Each row was made from one small tree. Brackets hold a mark, then the marks that hang from it, in the order of their numbers. Every link used is in the known rows. Write each row's tree.
Known rows:
[Z_837 Z_744]: [-0.64 -2.71 -0.23  1.27 -1.55  1.26  1.87 -1.34  0.24  2.12  2.14 -0.16
  1.42  0.81  0.71 -1.84 -1.08 -4.04 -1.87 -2.13  2.71 -2.03 -1.88 -2.41
 -1.54 -3.70  0.47  1.48 -0.28 -1.01 -0.82 -0.80 -2.18 -4.12]
[Z_837 [Z_744 Z_737]]: [ 0.96 -1.68 -0.11  0.75 -0.87  0.48  1.60 -3.20  2.52  1.04  1.26 -0.43
  1.10 -0.60  0.34 -1.16  0.32 -3.25 -0.39 -0.56  2.40 -1.46 -1.03 -1.57
 -1.59 -2.78  0.26 -0.23 -0.48 -0.38 -0.26 -0.85 -2.15 -4.11]
[Z_837 [Z_744 Z_334 Z_848]]: [-2.10 -0.89  1.01 -0.17 -2.34  0.59  0.80  2.34 -1.05  2.99  0.55 -0.21
  0.33  0.49 -0.44 -2.48  0.58 -2.55  0.06 -5.32  2.53 -0.73 -2.08 -1.68
 -1.61 -2.48 -0.12  0.33  0.48 -0.04  3.89 -1.48 -1.94  0.69]
[Z_334 Z_744]: [-0.99 -2.57 -1.31  1.10  0.36  2.16  1.73 -1.73 -0.94 -0.60  0.56  0.12
  2.03  0.01  1.97 -0.18 -2.01 -5.00 -3.74 -1.87  0.52  0.22 -0.09 -0.11
 -0.88  0.31  2.01  2.94 -1.03 -1.88 -2.90  2.22  1.63 -3.39]
[Z_334 [Z_744 Z_250]]: [-0.09 -2.01  0.27  1.00  0.06  2.92  0.91 -2.06 -1.60 -1.42  0.11  0.32
  0.65  0.21  0.39  1.23 -2.13 -2.86 -1.50 -1.89 -0.26  0.17 -0.76  0.21
  0.77  0.64  1.18  1.47 -0.90 -1.48 -3.69  2.69  1.73 -3.41]
[Z_744 Z_10 Z_250 Z_737]: [ 2.69  0.43  0.09 -0.62  1.19 -1.86 -0.69 -2.76  0.46 -1.93 -0.02  0.60
 -0.51 -0.07  0.02  1.13  0.52  2.96  1.96  4.12 -0.67 -0.77  0.40 -0.09
  0.59 -0.38 -0.41 -1.79 -0.07 -0.02 -2.91 -0.03 -0.46  0.11]
[Z_162 [Z_334 [Z_744 Z_250 Z_737]]]: [ 0.69 -0.93  1.44  0.40  1.37  1.83  0.30 -3.06  0.47 -3.00 -0.58  0.61
  0.23 -2.09  0.18 -1.57 -1.62 -2.69 -1.00 -1.03  0.40 -0.31 -0.02  0.71
 -0.50  4.03  0.15  0.65  1.36 -1.02 -4.71  5.40  0.58 -0.92]
[Z_10 [Z_744 Z_737]]: [ 0.53 -0.04 -2.42  0.52 -0.19  0.88  1.00 -2.33  2.75  0.56  0.78 -0.97
  0.91  0.75 -0.11 -1.11 -0.82 -1.43 -2.15  2.49  0.99 -0.06  0.74  0.27
 -1.62 -0.07 -0.23  0.49  0.07 -0.07 -2.17 -0.08  2.58 -2.13]
[Z_250 [Z_744 Z_10 Z_737]]: [ 0.96 -0.34 -0.92  0.92  1.08 -2.27  0.75 -1.97  1.72 -0.35  0.23 -0.42
  0.22 -0.28  1.08  2.13  1.77  1.57 -1.91  2.65 -0.26 -0.01  3.00  1.00
 -0.25 -0.24 -0.87  0.68 -0.72  0.17 -2.99 -0.68  0.83 -0.87]
[Z_744 Z_10]: [-0.35 -1.25 -1.83  0.00  0.66 -1.59  0.73 -0.79 -1.67  0.07  1.23  0.73
  1.40  0.93  2.13 -1.13 -0.46 -0.34 -2.39  3.03  0.83 -1.14  0.10 -1.24
 -1.09 -1.73  0.64  1.55 -0.38 -1.27 -2.71 -0.78 -1.32 -0.02]
[Z_737 [Z_744 Z_10 Z_250 Z_334 Z_848]]: [-1.08  1.91  0.35 -1.13  0.09 -1.78 -1.40  4.64 -2.17  1.27  0.19  0.00
 -0.88  1.22 -0.52 -0.66 -0.13  1.90  0.98  1.79 -1.39  0.37 -0.24  0.12
  2.13  0.61 -0.49 -1.09  1.21  0.60  2.92 -0.94 -1.01  0.21]
[Z_10 Z_744]: [-1.12 -0.80 -2.70  1.09 -0.78  2.14  1.29 -0.57  0.54  1.35  1.62 -0.65
  1.46  1.86  0.13 -1.85 -2.00 -2.52 -3.69  1.01  1.38 -0.60 -0.23 -0.45
 -1.51 -0.55  0.06  2.32 -0.09 -0.90 -2.76 -0.16  3.06 -2.17]
[Z_334 [Z_744 Z_250 Z_848]]: [-0.57 -1.35  0.68  0.60 -0.42  3.07  0.54 -0.18 -1.58 -0.62 -0.77  0.39
 -0.64 -0.84  0.37  1.29 -2.31 -2.22 -0.25 -3.27 -1.56  1.38 -1.00  0.94
  0.56  0.62  1.22  1.24 -0.38 -0.46 -0.75  1.82  1.75 -0.98]
[Z_10 [Z_744 Z_848]]: [-1.64 -0.15 -2.29  0.57 -1.27  1.97  1.03  1.30  0.15  2.01  0.48 -0.56
 -0.03  0.82 -0.23 -1.78 -2.03 -1.82 -2.36 -0.02  0.08  0.51 -0.83  0.26
 -1.63 -0.40  0.18  1.96  0.57  0.17  0.10 -0.96  3.01  0.07]
[Z_848 Z_744]: [-1.38 -2.21 -0.99  1.92 -0.92  2.94  1.18 -1.90  1.73 -0.19  1.07 -0.73
  2.08  0.31  0.92  0.23 -1.12 -4.01 -2.47 -2.53  0.74 -1.34 -1.36 -2.61
 -1.20 -1.39  2.52  3.07 -1.93 -1.16  0.76 -0.52 -3.33 -2.74]
[Z_10 [Z_744 Z_250 Z_334 Z_737 Z_848]]: [-0.03  2.34  0.22 -0.88 -1.26  0.99 -1.05  1.49  0.97  0.43 -1.24 -0.85
 -1.21  0.74 -3.01 -0.34  0.41  1.83  2.16 -1.04 -0.18  0.86 -0.20  1.49
 -0.12  1.84 -1.37 -1.90  0.89  1.21  1.36 -0.45  3.02  3.03]
[Z_250 [Z_744 Z_737]]: [-0.33 -0.88 -0.38  1.63 -0.13 -0.39  1.49 -1.96  2.93  0.65 -0.47 -1.15
  0.38 -0.30  0.39  1.78  0.74 -1.04 -2.47  0.32 -0.41 -0.60  3.28 -0.29
 -0.91  0.97 -0.25  1.60 -0.50  0.22 -2.87  0.14 -0.95 -2.20]

Write each row's tree:
[ 2.17  1.22  0.55 -0.99  0.69 -1.80 -0.90 -0.63  0.31 -1.20 -1.20  0.84
 -1.90 -1.24 -0.44  1.40  0.44  3.48  3.42  2.82 -1.66  0.44 -0.10  0.74
  0.35 -0.20 -0.37 -1.97  0.23  1.19  0.39 -0.92 -0.47  2.44] : [Z_744 Z_10 Z_250 Z_737 Z_848]
[-0.09 -1.43 -1.38 -0.05  1.20  0.71  0.61  0.04 -2.25 -1.05  0.18  1.09
  0.79 -0.82  2.18  0.28 -1.04 -1.43 -1.85 -0.71 -0.35  2.38 -0.38  1.80
  0.06 -0.87  1.37  1.68 -0.98 -0.75  0.13  0.73  3.51 -0.32] : [Z_334 [Z_744 Z_10 Z_848]]
[-0.55  1.61  0.36 -0.57  0.47 -2.68 -0.49  1.69  0.51  0.68 -1.25 -0.40
 -0.59 -0.32 -0.02  1.44  3.32  3.12  0.28 -0.80 -0.38  1.30  3.00  1.43
 -0.19  0.84 -1.51 -0.47 -0.21  1.28  1.78 -1.41  1.04  4.12] : [Z_250 [Z_744 Z_10 Z_334 Z_737 Z_848]]
[-1.99 -1.64  0.27  0.64  0.71  2.09  1.14  0.12 -0.95 -0.59 -0.47  0.89
  0.46 -2.08  2.02 -3.29 -2.21 -4.59 -3.25 -3.19  0.65  0.44 -0.68  0.34
 -1.69  2.93  1.15  3.10  1.55 -1.01 -1.78  4.28  0.37  1.19] : [Z_162 [Z_334 [Z_744 Z_848]]]
[ 0.93 -1.16  0.07  1.33  0.13  2.06 -0.65 -1.95  0.04 -1.96  1.24  0.07
  0.71  0.95  0.04  1.89 -0.32  0.60  0.60 -0.53 -0.07 -0.93 -1.78 -1.33
  1.01 -2.09  1.02  0.60 -2.20 -0.83 -0.08 -0.77 -1.27 -1.85] : [Z_848 [Z_744 Z_10 Z_250]]
[-2.08  1.31 -1.16 -1.15  0.45 -2.16 -0.43  4.63 -1.40  2.18  0.55 -0.05
  0.56  0.83  1.08 -1.93  0.19  0.06 -1.36  2.46 -0.40  0.68  0.31 -0.38
  0.92  0.05  0.39  0.39  0.94  0.04  4.06 -1.44 -0.94  0.11] : [Z_737 [Z_744 Z_10 Z_334 Z_848]]
[ 0.06  1.00  1.45 -0.91 -0.60 -0.96 -0.58 -0.71  0.56 -0.09 -1.23 -0.30
 -0.03  0.31 -1.82  0.08  0.88  0.76  1.96 -0.50  0.40 -1.51  1.01 -1.51
 -0.36  2.05 -0.35 -1.70  0.33 -0.10 -1.02  0.52 -2.42  2.36] : [Z_744 Z_250 Z_334 Z_737]
[ 1.55  0.08  1.32 -0.50  2.25  0.13 -0.76 -1.19 -0.71 -3.31 -1.08  1.32
 -1.23 -2.76  0.75 -1.24 -0.51  0.27  0.56 -0.32 -0.52  1.34 -0.39  2.28
  0.19  3.34 -0.29 -0.72  1.40  0.12 -2.24  4.10  2.34  1.67] : [Z_162 [Z_334 [Z_744 Z_10 Z_250 Z_737 Z_848]]]
[-0.66  1.36 -0.07 -0.73  0.51 -1.94 -0.99  2.94 -2.02  0.78  1.33 -0.20
  0.49  2.07 -0.29 -0.54 -0.03  1.33 -0.41  3.07 -0.16 -0.86  0.17 -0.65
  2.40  0.56 -0.41 -0.85  0.52 -0.51  0.26 -0.34 -0.75 -2.14] : [Z_737 [Z_744 Z_10 Z_250 Z_334]]
[ 0.49  0.31 -0.43  0.50  0.77 -1.85  0.24  0.08  1.68  0.30 -0.88 -0.29
 -1.01 -1.19  0.94  1.95  1.77  2.37 -0.45  1.49 -1.42  1.25  2.53  1.48
 -0.23  0.03 -0.90  0.42 -0.31  1.19  0.14 -1.37  0.87  1.09] : [Z_250 [Z_744 Z_10 Z_737 Z_848]]
[-1.67  1.52  0.14 -0.37 -1.98  1.66 -0.73  3.27 -1.20  1.70 -0.23 -0.49
 -1.03  1.98 -2.90 -1.18 -0.96  0.78  0.73 -2.61  0.34  0.42 -0.89  0.67
 -0.17  1.06 -1.10 -0.23  0.86  0.58  1.29 -0.41  3.46  3.07] : [Z_10 [Z_744 Z_250 Z_334 Z_848]]
[ 1.50  0.86  1.12 -0.32  0.50 -0.05 -1.74 -1.30  1.08 -2.59 -0.08 -0.17
  0.78  0.40 -1.52  1.58  2.50  2.20  2.55 -1.36  0.66 -0.22 -0.38 -0.54
  1.12 -0.50  0.22 -1.90 -1.83 -0.15  2.14 -0.82 -1.60  1.14] : [Z_848 [Z_744 Z_10 Z_250 Z_334 Z_737]]
[ 2.81 -0.01  1.39 -0.36 -0.34 -0.39 -0.49 -1.30  0.81 -0.05  0.74  0.51
 -1.69 -0.86 -0.72  0.38  1.02  1.95  3.80  0.42  0.33  0.15 -2.16  0.66
  0.71 -3.34 -1.11 -2.90  0.02  1.23  1.89 -1.70 -0.15 -1.25] : [Z_837 [Z_744 Z_10 Z_250 Z_737 Z_848]]
[-2.54  1.51  0.57 -0.44 -1.12  0.05 -0.50  4.24 -0.55  2.52 -0.33 -0.77
 -0.66  0.77 -0.96 -0.61 -1.29 -0.62  0.49 -0.12 -1.55 -0.38 -0.23 -1.31
  1.57  1.97  0.32 -0.06  1.50  0.49  3.21 -0.12 -2.42 -0.81] : [Z_737 [Z_744 Z_250 Z_334 Z_848]]
[ 0.32  1.81  0.05 -0.50 -0.94  0.70 -0.67 -0.32  1.22  0.07 -0.17 -0.90
 -0.03  1.72 -2.97 -0.56  0.85  1.25  0.89  0.58  0.83 -0.34  0.53  0.75
 -0.10  1.38 -1.42 -1.75  0.19  0.22 -1.50  0.36  3.23  0.83] : [Z_10 [Z_744 Z_250 Z_334 Z_737]]
[ 0.95  2.40  1.31 -2.26  0.32 -2.54 -1.84  1.40 -0.91 -0.84 -1.84  0.72
 -1.39 -0.37 -1.58  0.45  2.23  4.38  4.26  0.85 -0.71  0.41  0.34  0.75
  0.42  1.00 -0.87 -3.11  0.46  1.17  2.21 -0.91 -0.66  6.10] : [Z_744 Z_10 Z_250 Z_334 Z_737 Z_848]
[ 1.13 -0.91  1.20  0.13 -0.95  0.45 -0.22  0.38 -1.62  0.84  1.32  0.80
 -1.57  0.41 -0.42 -0.29 -0.22  1.10  2.28 -1.27  0.92 -0.50 -3.16 -0.05
  0.74 -4.19 -0.89 -1.29  0.01  0.42  1.48 -1.77 -0.04 -0.60] : [Z_837 [Z_744 Z_10 Z_250 Z_848]]
[-1.36  0.35 -0.05  0.63 -0.64  0.94  0.32  2.76  0.32  1.97  0.24 -0.73
 -0.97  0.07  0.10 -0.19 -3.13 -1.45 -0.35  2.19 -2.64 -0.40 -0.62 -1.12
  1.43  1.10  0.66  0.87  1.20  0.68  1.48 -0.23 -2.49 -3.57] : [Z_737 [Z_744 Z_250 Z_848]]
[ 1.48 -0.44 -1.12 -0.63  1.96 -0.38  0.16 -1.83 -0.02 -2.08 -0.70  0.78
  0.49 -2.15  2.10  0.87  0.43 -0.63 -0.39  0.28 -0.81  2.85  0.41  2.49
  0.22 -0.15  1.09  0.00 -0.77 -0.07  0.69  0.95  2.89  0.01] : [Z_334 [Z_744 Z_10 Z_737 Z_848]]
[ 1.33 -0.86  0.59  1.38 -0.48  2.76 -0.10 -3.26  3.85 -1.93 -0.24 -0.85
  0.38 -0.88 -1.04  2.22 -0.38 -1.25  1.17 -1.16 -0.53 -0.82 -0.90 -1.63
  0.37 -0.27  1.56 -0.10 -1.67 -0.09  0.53  0.10 -3.12 -2.52] : [Z_848 [Z_744 Z_250 Z_737]]
[ 2.55  0.06  0.24 -0.69  1.64  0.29 -0.72 -1.63 -0.54 -2.64 -1.12  1.04
 -0.79 -1.62  0.48  2.26  0.19  1.28  2.01  0.26 -1.55  2.61 -0.30  2.79
  1.47  0.37  0.50 -1.31 -0.56  0.32 -0.08  1.30  3.54 -0.14] : [Z_334 [Z_744 Z_10 Z_250 Z_737 Z_848]]
[-0.47  1.84  1.87 -1.35 -1.17 -0.55 -0.92  1.13  0.54  0.30 -2.52 -0.07
 -1.30 -0.78 -2.07  0.43  0.86  1.84  3.45 -1.53 -0.75 -0.35  0.52 -0.60
 -0.41  2.67 -0.19 -1.94  1.00  1.13  2.15 -0.11 -2.37  4.93] : [Z_744 Z_250 Z_334 Z_737 Z_848]
[ 1.44  1.58  0.84 -1.59  0.64 -2.53 -1.53 -0.54 -1.16 -1.20 -0.80  0.55
 -0.11  0.93 -1.24  0.55  2.19  3.88  2.67  1.73  0.38 -0.77  0.71 -0.12
  0.52  0.72 -1.09 -2.79 -0.03 -0.02 -0.96  0.02 -0.79  2.98] : [Z_744 Z_10 Z_250 Z_334 Z_737]
[ 1.72 -0.98 -1.21  0.77  1.24  0.24 -0.04 -3.23  2.94 -2.06  0.71 -0.17
  1.76 -0.55  1.05  1.17  1.39 -0.52 -0.52  1.31  0.62 -0.08 -0.48 -0.84
 -0.24 -1.97  1.62  0.29 -2.05 -0.38  1.42 -1.12 -1.69 -1.88] : [Z_848 [Z_744 Z_10 Z_737]]
[ 3.24 -0.81  1.08  0.03  0.00 -0.60 -0.25 -2.96  0.75 -0.61  1.51  0.52
 -0.25  0.24 -0.71  0.16  1.26  1.36  2.34  1.28  1.49 -0.86 -1.59 -0.11
  0.66 -3.55 -1.08 -2.64 -0.49  0.12 -0.84 -1.01 -0.14 -3.20] : [Z_837 [Z_744 Z_10 Z_250 Z_737]]
[-2.14  0.76  0.10  0.07 -0.38 -1.64 -0.26  3.58 -1.90  1.51 -0.66 -0.26
 -0.46  1.08  0.41  1.01  2.07  2.32 -1.11 -2.07 -0.08  0.76  2.17  0.70
 -0.37 -0.05 -1.39  1.23 -0.23  0.48  1.03 -1.44  0.70  4.11] : [Z_250 [Z_744 Z_10 Z_334 Z_848]]
[ 0.35  0.27  0.21 -0.46 -0.03 -0.64 -0.69  1.05 -2.62  0.00 -0.19  0.95
 -1.56  0.22  0.12  0.46 -1.10  2.57  1.66  1.74 -1.28 -0.24 -0.95 -0.11
  0.36 -0.91 -0.15 -0.20  0.35  0.40 -0.18 -1.12 -0.53  2.70] : [Z_744 Z_10 Z_250 Z_848]
[-1.75  0.04 -0.24  0.59  0.08 -1.59  0.14  1.78 -2.00  1.10  0.63 -0.40
  1.07  1.94  0.56  0.58  2.25  1.61 -2.46 -0.95  0.96 -0.42  2.67  0.06
 -0.21  0.10 -1.32  1.47 -0.64 -0.64 -1.93 -0.64  0.80  1.94] : [Z_250 [Z_744 Z_10 Z_334]]
[ 1.95 -0.56 -0.14 -0.31 -0.03 -0.97  0.37 -1.12  1.12  0.71  0.79  0.49
 -0.32 -1.09  0.88 -1.01  1.31  0.07  1.50  0.11  1.39  0.46 -1.54  0.34
 -0.81 -4.07 -0.39 -1.55  0.00  0.70  2.95 -2.28 -0.36 -1.03] : [Z_837 [Z_744 Z_10 Z_737 Z_848]]
[ 0.43  0.18 -0.75  0.32  0.94 -1.14 -0.23  0.82 -1.06  0.27  1.70 -0.09
  0.15  1.31  0.75  0.24 -1.85  0.57 -1.07  4.99 -1.38 -0.91 -0.03 -0.63
  2.45 -0.43  0.01  0.15  0.36 -0.45 -1.51 -0.30 -0.68 -5.40] : [Z_737 [Z_744 Z_10 Z_250]]
[-3.27  0.88 -0.97 -0.47 -0.81 -0.96  0.55  4.45  0.02  2.96 -0.14 -0.88
  0.76  0.49  0.47 -1.95 -1.01 -2.44 -1.94  0.31 -0.60 -0.08  0.25 -1.46
  0.13  1.53  0.89  1.37  1.24  0.12  3.87 -0.76 -2.85 -0.94] : [Z_737 [Z_744 Z_334 Z_848]]
[-1.81  1.03  0.71  0.19 -0.91 -1.11  0.26  1.97  1.75  1.70 -2.02 -1.12
 -0.71 -0.73 -0.49  1.18  2.05  0.49 -0.38 -2.99 -0.44  0.44  2.83  0.61
 -0.90  2.01 -0.89  0.49  0.30  1.24  1.68 -0.82 -0.74  3.23] : [Z_250 [Z_744 Z_334 Z_737 Z_848]]
[-2.25  0.94  1.61 -0.73 -1.89  0.54 -0.45  3.15 -2.09  1.54 -1.48 -0.02
 -1.24  0.64 -1.53 -0.30 -0.46  0.37  1.94 -3.45 -0.37 -1.15 -0.85 -1.43
 -0.56  1.56 -0.09 -0.02  0.71  0.36  1.58 -0.20 -2.29  4.90] : [Z_744 Z_250 Z_334 Z_848]
[ 1.10 -1.02 -0.35 -0.29  2.82 -0.31  0.36 -2.97  0.00 -3.11  0.25  1.20
  1.34 -1.95  2.16 -2.61 -0.16 -2.08 -2.40  1.01  1.24  0.45  0.56  1.58
 -0.78  2.58  0.42  0.91  0.83 -1.32 -4.02  4.55  1.89  0.06] : [Z_162 [Z_334 [Z_744 Z_10 Z_737]]]
